Each row comes from the steps of one walk. Every step used is in the known rows, and no mark comes twice. Write the walk behind each row, first mark first.
In the rows, zero is written as 128.
Known rows
karamiv -> zate: [136 126 131 127 130 118 128 118 126 123 138 132 133 125 129  92 153 125
 137 147 134 162 130 101 109 160  98 119 119  89 121 104 141 135 135 139
 116 133 125 130 128]
lupad -> nibu -> sabetes -> zate: [129 160 117 141  91 117 150 111 125 115 134 150 136 169 110  89 145 117
 150 132 150 178 134 133  82 132 100 147 132  92 117 133 131 130 141 133
 148 120 129 119 126]
rapat -> vonus: [144 129 126 130 116 140 118 136 114 114 140 140 140 133 127 132 149 121
 122 154 120 126 125 125 112  98 113 123 110 138 107 105 130 142 145 131
 122 137 148 137 120]
lupad -> nibu -> sabetes -> fikik: [ 89 158 118 145 102 117 130 114 118 114 137 152 147 156 123 112 146 121
 126 142 142 135 120 134  80 184 122 109 125 121 103 141 147 132 141 148
 114 129 135 134 154]
zate -> sabetes: [117 118 124 130 121 138 120 120 107 110 132 135 129 132 127 144 158 130
 144 149 137 129 121 117 112 132 115 117  95 130 114 120 133 132 138 129
 121 129 141  89 149]
karamiv -> zate -> sabetes: [128 113 133 122 130 131 127 117 118 115 134 132 127 139 129 113 159 133
 158 151 140 150 120  99 113 151  93 116 101  93 120 102 144 125 135 141
 109 124 130  87 151]
karamiv -> tirok -> varas -> bofi: [121 107 126  97 132 118 120 123 129 138 134 140 127 142 118  80 167 136
  93 157 119 217 123 107  99 164  98 134 145 111 124 108 158 144 107 126
 116 127 120 122 107]
tirok -> varas -> bofi: [113 115 119 119 120 115 114 119 136 148 130 135 130 126 112 107 166 134
  97 157 120 182 122 125  96 169 102 133 133 128 119 122 146 148 126 125
 128 120 118 112 107]
radod -> vonus: [152 126 126 129 109 126 137 119 122 113 136 144 136 138 144 171 152 131
 128 145 138 151 135 111 104 110 119 126 110 131 120 120 121 141 135 121
 130 142 134 150 105]
lupad -> nibu -> nada: [155 143  86 148 129 127 132 134 132 102 122 152 139 132 117 130 148 124
 145 155 114 135 116 144  90 129 100 128 128 118 115 129 145 130 137 136
 106 143 134 133 118]
bave -> karamiv -> zate: [150 127 145 129 125 121 126 126 127 131 130 113 133 109 130  39 151 132
 130 124 124 151 128  94 108 161  93 122 110  93 118  88 141 130 138 134
 102 113 129 128 123]
nada -> nibu -> lupad: [112 132  91 131 108 144 118 130  98 108 145 119 131  98 122 161 155 124
 149 142 131 144 120 130 103 157 127 146  98 144 104 133 125 129 132 119
 146 132 154 144 129]
lupad -> nibu: [129 146 109 146 120 123 132 130 129 110 127 148 132 126 116 103 149 120
 147 145 125 144 128 134  97 143 114 137 128 123 112 131 141 124 141 137
 120 136 140 136 116]
varas -> tirok -> karamiv: [133 124 127 141 109 142 136 126 115  91 137 119 142  98 132  98 152 138
 123 146 137 187 150  96  95 108 132 166 108 118 106 115 139 184 132 102
 160 142 144  97 141]
tirok -> varas -> bofi -> sabetes -> zate -> gasa: [120 115 154 130 103 128 122 118 163 145 130 149 140 128 103  92 167 142
  95 157 115 182 144 138  82 155  99 166 176 116 139  73 145 138 114 121
 155 101 105 110 117]
gasa -> zate -> karamiv -> tirok -> varas -> bofi: [127 111 124 102 106 129 141 112 158 138 132 139 124 163 115  87 165 143
 108 155 127 242 142  77 122 207  64 168 126 144 141 111 175 138 109 131
 150 122 131  99 127]
gasa -> zate -> sabetes -> fikik: [104 120 144 136  99 147 128 115 123 112 133 136 139 154 147 164 149 132
 113 158 153 137 129 111 124 189  87 111  77 154 120 153 152 115 126 149
 109 140 135 107 163]
bofi -> sabetes -> zate -> karamiv -> tirok -> varas: [125 107  99  99 105 117 143 112 167 107 135 137 119 169 124  42 166 135
 121 137 134 209 144  89 109 146  75 152 132 117 140  60 146 146 123 119
 155 112 131  60 165]
nada -> nibu -> radod: [136 120 112 121 129 146 111 129  95  98 142 140 148 132 126 119 157 131
 132 153 129 188 123 140 113 124  97 158 105 110 121 126 145 147 122 134
 139 141 154 141  98]
bofi -> sabetes: [115 127 116 141 116 135 117 119 129 101 133 132 148 117 129 116 161 125
 123 150 115 119 131 145  89 147 115  98 121 133 128  95 128 156 137 123
 141 135 132 100 129]
gasa -> zate: [133 133 129 144 102 136 135 119 125 115 132 138 139 140 128 139 146 121
 118 147 137 174 139 110 123 167  95 126  99 141 131 150 137 127 126 133
 138 145 134 136 113]
nada -> nibu -> sabetes: [ 87 132  89 133  99 132 118 112  96 107 150 137 157 141 119 161 155 126
 137 139 142 176 124 132  90 138 123 133 112 112 117 139 130 153 135 117
 151 127 151 126 139]
karamiv -> tirok -> varas -> bofi -> sabetes -> zate: [131 104 140 100 112 125 130 116 153 126 133 135 135 157 127  58 171 137
  91 160 120 213 136 137  80 155  74 141 158 101 140  83 150 150 101 121
 142 118 107  89 115]
bave -> karamiv -> tirok -> varas -> bofi -> sabetes: [125 104 132  99 122 130 113 129 153 131 123 120 139 119 126  17 172 146
  82 143  91 183 126 126  78 164  90 121 145 118 134  66 158 146 107 118
 112 104 122  95 118]
tirok -> karamiv: [127 120 135 140 104 139 126 119 128 108 133 108 145 107 130  94 151 131
 129 136 125 150 135 116 103 119 143 152 106 126 117 110 130 159 137 118
 146 132 144 121 135]
radod -> nibu -> lupad: [118 138  66 138 106 157 127 127  99  98 140 129 105  92 122 134 152 119
 170 135 126 135 141 110  96 177 122 149 114 143 114 125 112 135 145 116
 140 138 145 135 104]
nada -> nibu -> sabetes -> zate: [118 135 107 125  84 130 133 106 104 113 151 133 152 158 120 142 151 124
 141 133 158 197 134 138  93 128 103 159 116  95 119 136 123 148 133 116
 165 126 141 119 139]
karamiv -> tirok -> varas -> bofi -> sabetes -> nibu: [ 91 103 102  99 140 120  98 123 125 123 130 143 126 126 117  63 172 139
  73 164  90 184 118 133  78 205  97 100 148  93 144  87 153 148 104 120
 113 116 120  90 140]
gasa -> zate -> karamiv -> tirok: [147 125 130 120 106 139 148 113 137 107 138 141 130 154 129 101 150 131
 135 139 137 199 149  69 137 185  84 153 110 139 137 115 162 131 121 133
 146 142 147 112 140]
karamiv -> tirok -> varas: [112 109  92 101 129 107 125 125 124 118 136 143 117 145 124  76 159 124
 100 142 132 215 124  81 113 136 106 130 125 106 123 108 145 124 117 124
 102 131 132 119 132]
bave -> karamiv -> tirok: [157 122 141 115 127 132 127 131 111 115 131 123 132 115 132  35 150 131
 112 121 118 166 132  92 112 143 113 129 114 103 118  94 145 130 123 122
  96 129 142 138 121]
varas -> tirok -> karamiv -> zate: [136 120 135 133 120 135 142 123 128  98 140 117 138 106 136  66 153 141
 132 150 140 200 149  75  95 124 106 163 112  84 109  98 151 175 130 114
 147 139 133  99 147]
bave -> karamiv -> tirok -> varas: [129 110 104  98 126 109 123 133 126 127 127 125 119 127 126  16 157 131
  92 121 122 209 123  73 114 137 105 133 115 110 120  92 147 121 119 120
  83 114 139 120 125]
radod -> vonus -> rapat: [137 123 102 133 106 134 132 125 117 123 140 135 146 138 131 207 149 129
 100 142 140 125 123  98  95 140 114 116  93 127 111 132 123 122 140 107
 129 146 125 154  99]
gasa -> zate -> karamiv: [138 135 122 141  94 137 143 110 142 117 133 135 133 141 121 126 150 129
 143 138 138 167 147  88 134 182  89 150  96 160 133 128 148 137 139 131
 162 133 145 104 138]
sabetes -> nibu -> radod: [129 131 115 115 150 126 103 125  82 110 130 150 125 123 118  67 153 125
 108 149 113 156 118 122 117 175 104 109 103  81 129 120 142 144 124 138
 108 134 142 127 113]
bave -> karamiv -> tirok -> varas -> bofi: [136 109 141  97 126 118 118 131 130 146 126 123 128 123 121  20 164 143
  84 135 109 209 124  99  97 168  96 142 136 110 122  93 162 136 109 121
  97 109 124 124 106]

Write each row's walk
[108 103 128 118 130 137 114 116 119 109 130 109 122 112 128  74 157 143
 145 148 120 146 118  91 104 160 115 129  88  74 127  97 143 134 128 131
 112 110 140  80 188] => tirok -> karamiv -> zate -> sabetes -> nibu
[134 117 164 145 118 136 128 120 146 124 137 124 142  97 120  69 149 141
 139 140 122 166 142  80 106 132 144 175 141  90 123  72 152 132 122 131
 133 118 133 151 144] => tirok -> karamiv -> zate -> gasa
[120 120 128 135 100 147 132 118 120 108 128 137 133 149 130 159 152 128
 140 153 145 162 132 108 122 161  86 125  84 146 127 147 141 115 128 137
 129 132 140  95 137] => gasa -> zate -> sabetes
[110 141  90 123 128 124 109 127  83 120 133 128 108  87 113 110 148 118
 125 137 116 117 117 110 102 210 133 103  94 116 110 125 120 128 135 121
 120 125 144 131 150] => sabetes -> nibu -> lupad
[133 116 142 134 117 131 131 114 142 115 135 104 139 112 134  71 153 134
 144 141 128 169 134  96 102 138 121 151 109  96 120  92 140 147 130 130
 135 126 134 124 140] => tirok -> karamiv -> zate
[131 111 128 102 160 133 106 123  92 109 130 147 115 142 122  64 160 138
 142 160 124 160 108 101 118 182  76 105  89  53 133 100 157 125 121 153
  93 117 136  89 144] => karamiv -> zate -> sabetes -> nibu -> radod
[174 125 134 115 125 135 132 122 114 105 134 154 137 152 144 129 157 134
 122 152 132 177 129 115 110 104 101 135 105 114 125 109 136 147 125 136
 126 143 136 153  74] => nibu -> radod -> vonus
[122 106 120  93 122 118 129 116 144 137 136 136 121 147 112  69 170 145
 116 150 119 211 129  84 112 186  93 158 141 126 126  84 170 150 118 124
 139 118 133  91 136] => zate -> karamiv -> tirok -> varas -> bofi
[106 134  99 125 110 148 118 123  91 112 126 128 105 116 116 148 150 126
 137 149 130 131 118  95 118 220 101 104  65 137 123 147 134 101 124 133
 122 119 147  96 166] => gasa -> zate -> sabetes -> nibu -> lupad
[123 114 130 116  93 123 131 105 176 136 129 127 131 151 112  80 174 143
 121 151 120 177 143 133  90 172  68 162 140 140 138  74 147 168 131 118
 183  99 117  47 139] => tirok -> varas -> bofi -> sabetes -> zate -> karamiv
[146 122 124 113 124 130 137 114 123 105 142 139 126 137 123  81 155 132
 147 134 130 170 138  77 125 156 114 141 120 120 121  86 154 146 135 124
 134 135 149 105 152] => zate -> karamiv -> tirok
[125 144 144 144  93 124 140 107 113 130 143 156 144 145 104 107 144 126
 129 127 148 175 147 104 100 140 133 155 151  87 124 101 132 133 131 123
 152 112 126 139 141] => nibu -> sabetes -> zate -> gasa
[166 123 139 106 112 128 152 111 132 111 143 135 122 157 125  67 152 131
 146 128 147 192 148  83 128 144  89 169 125 104 126  85 149 144 128 122
 147 132 139  99 148] => sabetes -> zate -> karamiv -> tirok
[162 116 121 111 117 146 126 127 108  96 144 151 149 149 147 163 158 141
 134 157 135 196 126 134 110  92  97 162 103 118 126 123 136 146 118 128
 138 146 151 164  79] => nada -> nibu -> radod -> vonus
[118 123  92  89  94 103 151  99 139 124 143 142 117 192 111  49 158 127
 127 124 158 245 138  60 114 146  84 156 124  95 128  87 149 145 128 120
 151 105 136  72 171] => nibu -> sabetes -> zate -> karamiv -> tirok -> varas
[152 109 138  89 107 117 145 110 153 142 137 137 114 166 112  52 166 142
 115 144 136 230 140  89 114 170  67 182 144 110 130  87 164 150 119 122
 155 113 124  86 135] => sabetes -> zate -> karamiv -> tirok -> varas -> bofi
[126 121 121 114 132 152 113 123  91 102 123 150 124 152 120 106 152 133
 124 161 128 174 119 106 130 184  71 116  74 106 144 142 153 116 114 148
 114 129 145  99 131] => gasa -> zate -> sabetes -> nibu -> radod
[ 86 102 141 101 123 127 110 118 149 126 136 137 145 146 139  79 171 142
  63 170 113 170 123 136  77 203  97 100 150 129 127  90 166 153 104 134
 109 126 112 104 144] => karamiv -> tirok -> varas -> bofi -> sabetes -> fikik
[132 107 140 128 118 146 139 121 124  91 136 116 131 113 138  93 158 149
 153 156 146 190 141  73  95 116 103 164  96  92 110  93 154 166 132 118
 140 130 137  59 171] => varas -> tirok -> karamiv -> zate -> sabetes
[143 125 168 138 102 143 126 110 140 125 132 128 152 132 125 106 163 135
 118 157 118 141 145 176  75 156  88 132 146 114 134  97 133 169 126 122
 167 125 109  92 107] => varas -> bofi -> sabetes -> zate
[158 116 169 115 105 148 141 105 152 115 139 128 143 152 125  72 166 148
 139 149 118 170 152 138  92 174  78 156 154 113 141  60 160 176 122 121
 179 124 123  73 137] => varas -> bofi -> sabetes -> zate -> karamiv -> tirok
[133 116  89 128 125 148 118 123 111 102 120 146 128 140 124 177 150 134
 124 164 119 141 116 117 119 183  75 100  78 115 141 148 146 118 121 132
 103 134 137  86 163] => gasa -> zate -> sabetes -> nibu -> nada
[142 126 150 139 133 122 127 121 127 130 140 150 135 111 114  96 149 132
 134 146 128 161 138  87 113 158 122 145 149  86 124  82 150 116 127 139
 114 125 122 157 133] => karamiv -> zate -> gasa
[140 121 158 145 121 140 141 128 130 106 142 136 138  86 123  72 148 148
 133 148 133 201 159  59 100 125 135 192 142  81 112  76 160 157 120 117
 150 130 133 129 152] => varas -> tirok -> karamiv -> zate -> gasa
[111 112 117 115 145 123 112 118  99 117 133 135 114 126 122 102 157 134
 145 152 128 141 113  96 112 187  95  98  95  73 126 107 142 119 132 138
  95 118 133  86 173] => karamiv -> zate -> sabetes -> nibu
[126 143 127 128  92 120 141 102 105 123 142 136 141 164 117 106 148 118
 130 128 154 178 138 122  93 140 105 128 118  92 120 124 120 152 140 124
 155 120 126 112 135] => nibu -> sabetes -> zate
[121 125 122 110 136 132 111 131  95 130 124 107 100  88 118  48 153 136
 149 126 117 113 106  78 104 211  99 101  72  89 112  88 138 104 137 134
  85  89 141  95 177] => bave -> karamiv -> zate -> sabetes -> nibu -> lupad
[146 150 116 116  94 120 164 107 138 105 140 155 127 185 110  48 149 127
 166 123 150 205 142  94  97 153  92 170 144  91 122 100 155 135 135 134
 156 119 144  93 158] => lupad -> nibu -> sabetes -> zate -> karamiv -> tirok
[140 112 139 101 157 136 106 130  94 119 120 126 117 124 123   4 156 144
 134 138 113 154 108  93 117 176  70 113  81  57 130  85 158 121 128 148
  78  97 140  89 141] => bave -> karamiv -> zate -> sabetes -> nibu -> radod
[126 103 140 103 144 145 109 121 110 102 128 120 122 128 126  35 159 145
 146 154 118 173 112  96 112 156  94 139  84  58 132  89 155 140 119 146
 113 109 143  83 153] => tirok -> karamiv -> zate -> sabetes -> nibu -> radod
[129  98 108 117 141 142 114 122 126 102 124 114 130 115 130 104 156 147
 147 157 109 140 107 101  97 154  99 122  87  72 130  92 149 140 123 130
 100 116 134  73 188] => tirok -> karamiv -> zate -> sabetes -> nibu -> nada
[152 125 119 107 140 129 119 125  94 108 132 161 127 138 137 116 153 135
 109 154 119 166 121 112 110 139 103 118  97  90 134 114 132 141 123 132
 112 136 141 149  95] => sabetes -> nibu -> radod -> vonus
[133 161 108 135  84 117 158 103 142 116 135 147 129 172 102  78 148 125
 175 123 151 174 140 112  95 148  94 168 130 112 117 111 142 143 153 133
 171 111 143  89 152] => lupad -> nibu -> sabetes -> zate -> karamiv
[121 117 115 109 149 141 102 125  76 103 128 150 118 134 118  88 158 134
 127 156 120 145 108 118 119 163  95 109  83  83 128 116 146 137 126 142
 104 122 150  88 137] => zate -> sabetes -> nibu -> radod
[117 134 100 124  77 133 142  98 119 113 153 129 145 166 113 130 155 134
 163 125 159 190 140 117 105 144  95 179 113 117 123 116 133 159 144 116
 191 113 152  87 163] => nada -> nibu -> sabetes -> zate -> karamiv
[105 121 109 128 117 141 117 118 100 108 126 141 122 134 122 143 151 130
 126 153 132 152 123 104 125 191  90 111  77 120 139 149 140 111 123 135
 115 128 142  92 157] => gasa -> zate -> sabetes -> nibu
